Each row comes from the steps of one path. Every step used is in the known rows, and no mark comes twice. Write the path behind each row, first mark first.
In the rows, 128 means zero.
Known rows
rilo > sodu > mopu > zife: [131 182 130 136 122  92 163 130  81 114 107 136 140 151 109 118 120 146
 156 221 139 100 138 116 131 150  83 163 142]
rilo > sodu > difa: [117 146 174 122  97 113 146 131 103  64  94 138 128 129 110  88 135 139
 138 102 129 150 134 127 121 136  81 158 143]
fogiz > sodu > mopu > zife: [128 176 106 147 116  49 139 121  55 136  82 131 159 154 107 143 120 177
 141 228 145 106 162 126 117 140  86 168 123]
gutol > sodu > difa: [117 131 176 127 114 103 159 138  72  61 107 122 130 129 120 126 149 135
 129 113 111 175 182 136 108 137  78 144 123]
zife > votubu: [123 127 128 123 119 100  93 112 179 156 123 132 140 115 134 160 135 141
 153  92 121 104 113 139 108 121 124 150 138]
mopu > zife > gutol > sodu > difa: [114 150 148 116 117 134 132 110  52  60  77 123 124 147 115 164 123 142
 143 173  91 171 182 129  77 162  79 168 137]
gutol > sodu > rilo: [127 138 148 127 140 123 196 152  95 107 133 107 124 144 131 104 107 146
 148 144 112 165 173 111 148 147  79 163 139]
gutol > sodu > kezal > zife > votubu: [120 144 137 138 112  96 115  86 194 143 130  91 136 104 116 185 173 109
 118  77 108 171 125 104  55 141 112 175 133]
zife > gutol: [126 127  98 110 133 105 108  90 153 138 113 132 120 138 110 145 105 125
 130 101 120 145 143 126 109 140 134 143 137]
zife > gutol > sodu: [127 131 104 111 136 104 140  86 133 125 119 109  94 132 119 146 112 135
 150  65 113 180 174 124  78 147 103 150 141]
mopu > zife > gutol > sodu: [123 149 103 118 129 159 129 101  96 113  99 108 103 145 130 173 107 141
 166 160  99 157 164 116  61 160 101 157 152]
sodu > kezal: [129 121 149 128 118  95 127 122 136 137 134 133 137 120  99 135 120 115
  92 181 146 139 112 113 130 145 164 149 135]
kezal > zife > gutol: [121 145  91 121 131 146 103  82 171 138 109 110 139 142 120 167 147 102
 115  63  96 166 131 117  91 136 120 134 119]
gutol > sodu: [129 131 131 128 129 119 155 121 112 112 131 104 106 124 139 126 132 130
 145 107 118 160 162 127  91 136  96 137 137]
gutol > sodu > nuki: [116 142 136 137 123 119 167 148  92 114 106  82 137 132 102 158 118 130
 128 124 123 184 180  92 112 137  90 155 136]
fogiz > zife > mopu: [124 159 120 158 134 132 172 118 160 147  97 111 123 136 143 158 130 183
 134  89 112  96 162 133 144 144 126 124 121]
mopu > zife > gutol: [125 144 101 119 129 156  95 104 113 130  95 132 128 148 126 170  98 142
 146 189 107 122 139 118  94 152 132 154 144]
zife > votubu > sodu: [124 138 107 120 101  86 104  94 193 174 131 104 106 111  86 150 158 141
 146  58 112 115 146 154  71 120 107 159 144]
gutol > sodu > fogiz > zife: [108 148 147 145 140  66 199 119  86 101  94  92  98 131 164 140 149 176
 138 111 102 148 211 118 102 136  69 151 165]
difa > sodu: [132 142 136 142 121 106 142  97  98 132 122 134 111 141 136 126  97 157
 137  79 123 147 135 137  77 144 103 141 156]
sodu > mopu > zife: [132 164 126 134 140  86 147 144  70 127 116 137 163 151 109 153 132 135
 125 251 137  99 154 128 151 143 114 141 119]
votubu > sodu > mopu > zife > gutol: [131 173  85 113 126  53 136  80 109 159 101 110 128 157  47 157 130 132
 121 192 122 124 190 139  99 151 108 159 128]
fogiz > zife > gutol > sodu > rilo: [116 149 121 143 133 110 214 120 115 121  94 116 112 159 165 142  98 177
 158 104  90 157 212 100 118 162  80 167 144]
mopu > zife > gutol > sodu > zume: [121 151  94 106 117  91 134  98  68 104 105 100 106 148 118 174 111 191
 125 149 131 163 179 113  18 171  96 153 140]
fogiz > zife > votubu > sodu: [112 150 105 156  88  88 146  91 188 175  98 113 106 117 131 179 164 177
 157  59  97  90 167 145  52 123 109 153 146]
votubu > zife: [112 138 125 139 122 186 109 139 142 173 123 124 111 115 155 164 170 163
 115 151  90 115 162 132 144 136 134 135 134]
sodu > kezal > zife: [125 139 140 138 119 136 123 114 157 133 128 114 156 120 106 161 156  91
  76 149 123 161 103  93 112 141 147 143 117]
rilo > sodu > kezal > zife: [124 160 142 133 104 136 135 103 161 119 121 109 129 119 105 127 149 105
 107 118 129 167  94  87  92 147 120 166 148]
mopu > zife: [126 148 125 136 123 183 117 140  88 118 108 128 134 143 141 157 121 143
 142 224 119 112 118 119 117 139 125 138 139]

Which path is each row?
[122 147  97 117 107  96 118  47 193 164 120  86 113 125  43 165 160  95
  74  90 111 184 142 112  59 147 146 162 130]
votubu > sodu > kezal > zife > gutol
[128 169 126 131 131  56 135 121 106 140 116 121 150 134 119 182 148 148
 169 192 118 107 177 135  95 147  75 171 136]
gutol > sodu > mopu > zife > votubu
[120 134 150 106 151  52 160 115  83  99 124  82 101 125 116 120 140 140
 130 111 116 173 188 130 113 130  72 151 165]
gutol > sodu > fogiz
[132 167 130 139 138  79 172 136  56 113 117 118 139 145 115 158 138 137
 147 216 126 126 181 126 116 149  82 147 125]
gutol > sodu > mopu > zife
[126 146 127 134 115  87 167 140  89 136 101 126 144 150 126  90  93 180
 139 139 134 137 147 110 152 134  84 180 138]
fogiz > sodu > rilo
[133 174 117 133 116  73 156 116  85 148 120 107 138 147  58 146 156 138
 119 216 126 111 179 146 123 142 104 142 125]
votubu > sodu > mopu > zife
[111 137  98 121 127 162  90 101 167 182 112 122 101 127 147 184 151 162
 117 133  86 127 182 135 121 149 140 143 145]
votubu > zife > gutol
[122 151 127 126  86 101  95  93 162 170 120 112 120 113  65 182 139 141
 125 205 122 114 124 127  61 148 145 187 161]
mopu > zife > votubu > sodu > kezal
[115 139  95 148 121 114 145  91 151 136  84 140 119 145 159 172 117 164
 135  99 108 116 165 117  92 144 131 138 137]
fogiz > zife > gutol
[129 164 123 128 129  62 112 129 119 158 110 142 177 142 113 187 140 146
 146 219 128  76 144 133 126 138 104 163 125]
sodu > mopu > zife > votubu
[123 138 110 117 127 107 102  74 179 146 116 114 141 132  92 171 143  98
  76 126 120 180 120  97  97 152 153 158 125]
sodu > kezal > zife > gutol
[132 178 133 149 123  40 128  97  94 160 105 149 160 155 119 179 105 173
 150 168 124  91 146 144  68 153  79 178 150]
difa > sodu > mopu > zife > votubu
[121 147 125 134 115 161  80 125 140 147 105 134 146 127 144 186 128 152
 168 185 111  83 115 132  92 132 123 162 149]
mopu > zife > votubu
[114 158 135 107 119  70  97  92 127 154 102  80 112 123  74 165 154 165
 146 172  92 109 167 145  82 126  83 182 187]
mopu > zife > votubu > sodu > fogiz
[129 132 134 125 100  83 139  97 153 156 141 107 107 114  48 127 142 120
  87 153 144 154 140 124 100 141 153 154 141]
votubu > sodu > kezal
[109 164 117 135  90 135 106 120 136 162  85  86 143 130  63 205 134 155
 142 166 107 122 166 112  76 132 111 188 160]
mopu > zife > votubu > sodu > nuki
[133 176 112 139 138  43 142  73  71 145  91 144 142 173 100 164  74 163
 132 173 126 132 172 137  80 170  94 169 146]
difa > sodu > mopu > zife > gutol
[112 156 153 161 134  40 182  94  70 121  83 118 106 148 162 135 112 198
 121 100 105 133 181 126  74 143  75 157 189]
difa > sodu > fogiz > zife
[134 147 102 108 150   6 162  89 122 136 121 114 125 145  91 146 126 123
 133  98 130 166 206 133 111 153  86 150 120]
zife > gutol > sodu > mopu
[116 144  97 149 124 108 175  90 134 121  90 114  90 138 167 176 122 164
 157  69  99 155 199 120  58 153  97 142 148]
fogiz > zife > gutol > sodu
[111 156 128 139 137  17 166  59  91 131  69 118 100 157 145 159  91 195
 123  63 100 147 197 130  58 154  79 168 192]
difa > sodu > fogiz > zife > gutol
[112 155 153 129  83 124 101 113 116 109  85 117 136 126  78 170 163 155
 143 161  90 113 156 158  72 132  96 178 144]
mopu > zife > votubu > sodu > difa
[119 135 124  87 158  34 140  82 115 111 109  83  90 134 101 133 120 136
 129  90 107 187 198 124  97 143  80 164 170]
zife > gutol > sodu > fogiz
[134 154 112 128 123  24 169 100 126 156 138 106 125 137  48 118 157 122
 110 126 139 127 188 149 129 128 106 137 114]
votubu > sodu > mopu
[119 140 135 133 112 111  85  94 209 163 126 112 163 110 110 191 166 108
  99 107 118 137  99 104  85 133 142 169 124]
sodu > kezal > zife > votubu
[112 140 121 161 109 110 132 113 177 158  94 141 136 123 182 190 140 174
 154  84 107  80 141 127  81 127 121 147 141]
fogiz > zife > votubu
[125 134 129 122  91  48 103  76 201 183 134 110 115 105  53 158 145 129
 111 113 134 126 130 131  69 134 147 179 150]
zife > votubu > sodu > kezal
[120 153 104 130 103 127  99  81 213 173 127  83 122 112  95 173 193 124
 131  24  87 140 132 145  53 113  98 151 128]
kezal > zife > votubu > sodu
[121 155 116 115 108 113 117  67 191 132 114 110 123 130  93 139 129 101
 113  93 120 181 104  84  77 156 123 177 153]
rilo > sodu > kezal > zife > gutol
